Known rows, with every way that one mark hangs from another:
z719[z370[z862] z588]: [ 0.22 -2.58  0.55 -0.63  0.90  1.06  1.01 -0.81  2.24 -1.35  4.58  0.02
  4.04  0.06  1.18 -0.20 -2.63  3.45  0.50  0.04 -2.45 -0.96 -1.34  2.80]
z719[z370[z862] z588[z951]]: [ 0.63 -3.10  1.70 -0.63  0.90  1.42  0.41 -0.70  2.83 -0.61  5.95 -0.71
  5.13  0.44  0.73 -0.75 -3.90  3.43  0.59  0.68 -3.49 -0.35 -1.73  3.43]
z918[z370[z862 z951]]: [ 0.28 -1.69 -0.67 -1.97  0.41 -0.15  1.13  1.23  1.98 -2.36  2.92 -1.49
  1.95 -0.27 -1.31  1.34 -2.35  2.67  0.02 -0.60  1.92 -1.68  0.91  1.25]
z588[z862[z370] z951]: [ 0.37 -1.39  3.20 -1.13  0.48  1.04 -2.44 -0.37  0.30  0.76 -0.96 -0.68
  1.81 -0.24  0.07 -1.06 -3.35  1.34  0.98  1.40 -3.35  2.25  0.16  1.84]
z607[z588[z862]]: [-0.05 -1.16  2.32 -0.74  0.77 -0.26 -0.26 -0.14 -0.39 -0.52 -2.28  1.88
  1.56 -0.53 -0.09 -0.71 -2.01  1.56  0.87  0.72 -1.22  1.67 -0.69  1.62]
z719[z370 z588]: [ 0.02 -1.67  0.02  0.02  0.66  0.89  0.15 -0.86  1.46 -0.36  3.46 -0.43
  2.20 -0.07  1.16 -0.62 -1.74  2.64  0.24 -0.13 -2.75 -0.22 -1.52  1.98]
z607[z588]: [-0.36 -1.13  1.02 -0.52  0.84 -0.96  0.76 -0.11  0.66 -0.04 -0.99  1.41
  1.60 -0.09 -0.36 -0.17 -0.84  1.64  0.72  0.30 -0.16  1.33 -0.59  0.81]
z370[z951]: [ 0.52 -1.48 -0.10 -0.59 -0.82 -0.60  0.50  0.40  1.15 -0.06  2.34 -1.17
 -0.75 -0.35 -0.64  0.42 -1.17  0.53  0.13  0.40  0.89 -0.94  1.42  0.81]
z588[z862]: [ 0.37 -0.05  1.68 -0.30 -0.06  0.85 -1.22 -0.03 -1.23 -0.54 -1.51  0.58
 -0.10 -0.52  0.34 -0.68 -1.46 -0.04  0.18  0.53 -1.28  0.47 -0.13  1.03]
z83[z812]: [ 0.11  0.02  0.78  1.38 -0.58  0.01 -0.78 -0.74 -1.04 -1.24 -2.24 -0.62
 -0.20  0.44 -1.35 -0.21 -0.25  0.09  0.31 -0.16  0.15 -0.11 -0.67 -0.59]
z607[z588[z719[z370[z862]] z951]]: [ 0.96 -2.58  1.83 -2.12  0.34 -0.22  1.06 -0.68  2.82  1.32  0.65  0.05
  5.36  0.86 -0.38 -1.12 -3.65  2.66  2.12  0.65 -2.64  2.49 -1.20  2.85]
z812[z828]: [-0.24 -0.93 -0.99  0.74 -1.13  0.35  0.45 -0.40  0.02 -0.39  0.57  0.59
 -1.23  0.18 -0.35 -0.18  0.97 -1.99  0.21  0.26  1.55 -0.24  0.28 -0.79]
z83[z812[z588 z828]]: [ 0.39 -1.83  0.56  2.40 -2.41 -0.33 -0.81 -1.66 -2.01 -1.12 -1.63 -0.08
 -1.43  0.85 -1.58 -0.83  0.60 -2.00  0.63  0.10  1.04  0.45 -0.50 -2.11]
z588[z719 z862[z370] z951]: [ 0.80 -1.49  3.04 -2.38 -0.06  0.88 -2.23 -0.51  0.94  2.13 -2.86 -1.05
  2.40  0.09 -0.35 -1.63 -3.56  1.28  2.19  0.52 -4.47  4.05  0.36  2.00]
z812[z588[z862 z951[z370]] z828]: [ 0.77 -2.84  2.32  1.16 -2.05  0.65 -1.93 -0.81 -2.12 -0.28  2.14 -0.40
 -0.44  0.54 -0.73 -2.17 -0.33 -3.03  0.68  1.43 -2.19  0.83 -0.43  0.02]
z83[z812[z588[z951] z828]]: [ 0.77 -2.21  1.47  2.53 -2.41 -0.07 -1.29 -1.61 -1.52 -0.49 -0.73 -0.65
 -0.54  1.13 -1.92 -1.28 -0.39 -2.00  0.65  0.58  0.25  0.94 -0.81 -1.64]
z951[z370]: [-0.48  0.05  0.24 -0.08  0.53  0.20 -0.43  0.46 -0.67 -1.12  1.93 -1.24
  0.05  0.09 -0.39 -0.52  1.59 -0.44  0.20  0.13 -1.99 -1.31 -0.16  0.74]
z370[z862 z951]: [ 0.69 -2.70  0.49 -1.50 -0.50 -0.38  1.49  0.53  2.12 -1.35  3.90 -0.59
  1.53 -0.14 -0.63  0.95 -2.35  1.56  0.33  0.61  1.33 -1.89  1.57  1.78]
z607[z588[z719[z370]]]: [ 0.44 -1.52  0.38 -1.77  0.18 -0.61  1.14 -0.79  1.72  1.24 -1.31  0.48
  3.02  0.36  0.01 -0.84 -1.84  2.15  1.92 -0.11 -1.88  2.32 -0.90  1.65]
z370[z862]: [ 0.19 -1.16  0.54 -0.93  0.29  0.25  0.94  0.14  0.88 -1.30  1.53  0.52
  2.32  0.22  0.00  0.50 -1.11  1.02  0.28  0.23  0.45 -0.90  0.18  0.99]
z812[z588[z719 z862]]: [ 1.22 -1.47  1.94 -0.67 -1.72 -0.27 -1.35 -0.88 -1.80  1.22 -2.40  0.16
  0.08  0.24 -0.07 -1.57 -1.27 -0.80  1.16 -0.34 -2.38  2.69 -0.08 -0.21]

Rows:
[ 0.72 -2.29  0.31 -2.06 -0.18 -0.95  1.39 -0.60  2.33  1.25 -0.27 -0.13
  2.69  0.18 -0.26 -0.62 -2.43  2.40  1.96  0.12 -1.41  1.79 -0.21  2.13] : z607[z588[z719[z370[z951]]]]
[ 0.56 -0.74  1.50 -1.24 -0.20  0.37 -0.82  0.32  0.84  1.51  1.06 -2.24
  2.12  0.82 -1.32 -1.65 -0.38 -0.49  1.47  0.04 -3.84  1.52 -0.37  1.67] : z588[z719 z951[z370]]
[ 2.10 -2.22  2.59 -0.81 -1.85  0.53 -1.68 -1.44 -0.60  2.15  0.12 -1.01
  2.15  0.83  0.27 -2.28 -3.35 -0.17  1.48  0.66 -4.19  2.90 -0.89  1.16] : z812[z588[z719[z370] z862 z951]]
[ 0.46 -3.67  1.07  0.08 -2.25 -0.24 -1.28 -1.30 -1.03  0.00  0.04  0.26
 -1.62 -0.15 -0.15 -0.87 -1.08 -1.26  1.12  0.99 -0.17  1.42  1.37 -0.75] : z812[z588[z862[z370[z951]]] z828]
[ 1.34 -1.43 -0.79 -1.98 -1.28  0.02  0.83 -0.63  2.15  1.57  1.01 -1.80
  1.32  0.38  0.03 -0.55 -2.00  1.08  1.65 -0.27 -1.61  0.62  0.47  1.59] : z588[z719[z370[z951]]]
[ 1.49 -1.39  1.99  0.61 -2.02  0.19 -1.58 -1.97 -1.93 -0.12 -3.13 -0.88
  0.61  0.81 -0.81 -1.61 -1.94 -0.01  1.52 -0.04 -2.37  1.67 -1.08 -0.17] : z83[z812[z588[z719[z370] z862]]]
[ 1.44 -2.93  2.03  0.16 -2.85  0.39 -1.45 -1.23 -1.18  1.59 -0.56  0.06
  0.02  0.73 -0.75 -2.29 -1.51 -2.82  1.51  0.62 -1.76  3.12 -0.17 -0.33] : z812[z588[z719 z862 z951] z828]
[ 0.72 -2.41 -0.40  0.33 -2.77 -0.62  0.10 -1.22 -0.75  1.33 -0.65  0.25
 -1.07  0.78 -0.62 -1.21  0.97 -2.76  1.29 -0.46  0.33  2.11  0.32 -1.81] : z812[z588[z719] z828]
[ 1.41 -1.56  3.28  0.89 -1.93  0.07 -2.27 -1.43 -1.93  0.36 -3.12 -1.06
  0.76  0.90 -1.71 -1.90 -2.24 -0.48  1.35  0.18 -2.54  2.60 -1.04 -0.21] : z83[z812[z588[z719 z862 z951]]]
[ 1.17 -2.08  2.86 -1.89  0.12  0.40 -0.38 -0.77  1.34  1.57 -1.31  0.29
  4.09  0.35 -0.15 -1.89 -4.31  2.16  2.17  0.99 -3.97  3.30 -1.45  3.19] : z607[z588[z719[z370] z862 z951]]
[ 0.60 -3.75  0.48 -1.16  0.28  0.63  1.38 -0.47  3.16 -1.41  6.51 -0.87
  3.42 -0.24  0.69  0.11 -3.52  3.88  0.55  0.34 -1.71 -1.76 -0.22  3.41] : z719[z370[z862 z951] z588]
[ 1.93 -2.49  1.43 -1.20 -2.23 -0.13 -0.80 -1.34 -0.63  1.36  0.03 -0.94
  0.54  0.29  0.39 -1.54 -2.72  0.13  1.47  0.26 -2.77  1.77  0.09  0.95] : z812[z588[z719[z370[z951]] z862]]
[-0.20 -2.54  2.36 -1.78  0.87 -0.69 -0.41 -0.19  0.91 -0.28 -1.85  1.00
  1.57 -0.83 -0.23 -0.28 -2.95  2.99  1.47  0.99 -1.44  2.02  0.62  2.00] : z607[z588[z862[z370[z951]]]]
[ 0.81 -2.88  0.62 -2.53 -0.05 -0.80  1.93 -0.53  2.81  0.58  0.64  0.20
  3.87  0.32 -0.28 -0.35 -3.04  3.01  2.15  0.18 -1.27  1.35 -0.15  2.61] : z607[z588[z719[z370[z862 z951]]]]
[ 0.76 -2.91  1.35 -0.61  0.00  1.11 -0.36 -0.58  1.44 -0.92  4.05 -0.86
  1.47 -0.78  0.93 -0.84 -3.93  2.99  0.49  0.59 -3.17 -0.67 -0.50  3.44] : z719[z370[z951] z588[z862]]
[-0.24 -1.65  2.27 -0.47  1.13 -0.48 -0.05  0.24  0.84 -0.01  1.41 -0.09
  2.74  0.32 -1.07 -1.05 -0.96  1.30  0.93  0.96 -2.44  1.17 -1.12  1.93] : z607[z588[z951[z370]]]
[ 0.82 -1.11  2.41  1.68 -1.53 -0.08 -1.95 -1.38 -2.81 -1.15 -2.94 -0.18
 -0.51  0.38 -1.09 -1.13 -1.17 -0.50  0.53  0.23 -1.01  0.93 -0.87 -0.88] : z83[z812[z588[z862]]]
[ 0.42 -1.72  3.55 -1.72  0.60  0.05 -0.85  0.13  0.31  0.69 -1.39  0.04
  3.27  0.12 -1.11 -2.03 -2.34  1.20  2.02  0.70 -4.27  2.92 -0.98  2.93] : z607[z588[z719 z862 z951[z370]]]
[ 0.67 -3.42  2.27  0.44 -1.85  0.39 -2.08 -1.44 -1.07  0.77  0.13  0.18
 -0.15  0.40 -0.29 -1.63 -1.65 -1.59  1.05  1.38 -1.57  2.52  0.29 -0.48] : z812[z588[z862[z370] z951] z828]
[ 1.08 -1.15  2.37  0.81 -1.89 -0.18 -1.76 -1.47 -2.40 -0.32 -4.15 -0.45
 -0.07  0.60 -1.40 -1.47 -1.25 -0.50  1.34 -0.38 -1.68  2.09 -0.73 -0.70] : z83[z812[z588[z719 z862]]]
[ 1.03 -2.32  1.63 -2.25 -0.29 -0.25  0.44 -0.69  1.34  0.75 -1.29  0.39
  2.59 -0.23 -0.02 -1.13 -3.66  2.40  2.15  0.53 -2.53  2.18 -0.28  2.92] : z607[z588[z719[z370[z951]] z862]]
[-0.34 -2.39  3.38 -0.46  1.31  1.04 -2.14 -0.22  0.79  0.01  0.66 -0.09
  2.14 -0.63  0.05 -1.17 -3.17  2.75  0.64  0.45 -4.09  2.28 -0.62  2.33] : z719[z588[z862[z370] z951]]
[ 1.30 -1.89  3.20  0.46 -1.19  0.15 -2.06 -0.74 -1.73  0.88  0.43 -0.17
  0.67  0.35 -0.16 -1.64 -2.36 -0.79  0.26  1.09 -2.53  1.91 -0.60  0.31] : z812[z588[z862 z951]]
[ 0.21 -2.91  1.14  0.35 -1.84  0.08 -1.53 -1.50 -1.67  0.01 -1.07  0.78
 -1.23  0.01  0.20 -1.06 -0.42 -1.54  1.05  0.77 -0.57  1.91  0.68 -1.16] : z812[z588[z862[z370]] z828]
[-0.55 -1.77  2.16  0.48  1.21  0.65 -1.01  0.44  0.82 -0.55  3.92 -1.08
  1.85 -0.05 -0.70 -1.19 -0.53  1.27  0.07  0.06 -3.70  0.26 -1.18  1.99] : z719[z588[z951[z370]]]
[ 1.86 -1.17  2.35 -1.74 -0.88  1.66 -1.43 -0.85  0.87  1.97 -0.36 -1.32
  3.06  0.54  0.34 -2.13 -4.30  0.65  1.80  0.90 -4.72  2.46 -0.97  2.93] : z588[z719[z370] z862 z951]
[ 0.65 -1.80  1.61 -2.87 -0.55  0.09 -1.24 -0.28  0.92  1.18 -2.95 -0.89
  0.48 -0.60 -0.26 -0.68 -2.83  1.61  2.15  0.02 -2.61  2.62  1.75  1.72] : z588[z719 z862[z370[z951]]]
[ 0.92 -1.90  1.54  1.46 -2.80  0.09 -1.48 -1.77 -2.38 -0.54 -3.73 -0.02
 -1.06  0.70 -1.66 -1.59 -0.54 -2.17  1.47 -0.10 -0.50  1.91 -0.47 -1.32] : z83[z812[z588[z719 z862] z828]]
[ 0.45 -2.23  1.62  2.44 -2.15  0.03 -1.49 -1.38 -1.85 -1.06  0.29 -1.25
 -0.46  1.17 -2.18 -1.52  0.45 -2.24  0.71  0.69 -0.69  0.29 -0.91 -1.24] : z83[z812[z588[z951[z370]] z828]]
[ 0.77 -2.29  2.54 -0.10  0.56  1.90 -1.34 -0.82  1.10 -0.02  3.43 -0.65
  3.19 -0.16  1.00 -1.70 -4.19  2.63  0.51  0.89 -4.87  0.74 -1.95  3.48] : z719[z370 z588[z862 z951]]
[ 0.46 -2.87  0.01 -0.43  0.05  0.44  0.56 -0.55  2.45 -0.44  5.17 -1.30
  1.64 -0.35  0.61 -0.27 -2.68  3.06  0.36  0.18 -2.04 -1.03 -0.39  2.64] : z719[z370[z951] z588]
[ 0.33 -1.73  1.43 -0.18  0.63  1.58 -0.75 -0.89  0.47 -0.82  2.25  0.08
  2.06 -0.49  1.44 -1.15 -2.96  2.59  0.47  0.27 -3.86  0.10 -1.57  2.81] : z719[z370 z588[z862]]
[ 0.13 -2.58  2.22 -2.81  0.36 -0.90 -0.24 -0.34  1.35  0.84 -3.44  0.66
  2.12 -0.58 -0.56 -0.75 -3.08  2.95  2.54  0.29 -2.26  3.44  0.77  2.19] : z607[z588[z719 z862[z370[z951]]]]
[ 0.72 -1.89  0.49  1.61 -2.81 -0.45 -0.67 -1.70 -1.56 -0.15 -2.79 -0.39
 -0.98  1.04 -1.85 -1.21  0.54 -2.11  1.39 -0.49  0.40  1.56 -0.42 -2.00] : z83[z812[z588[z719] z828]]
[ 0.94 -1.48  2.28  1.86 -1.49 -0.35 -1.63 -1.31 -1.51 -0.14 -1.05 -1.12
  0.42  1.00 -1.66 -1.10 -1.24 -0.40  0.44  0.37 -0.95  1.17 -1.08 -0.99] : z83[z812[z588[z951]]]
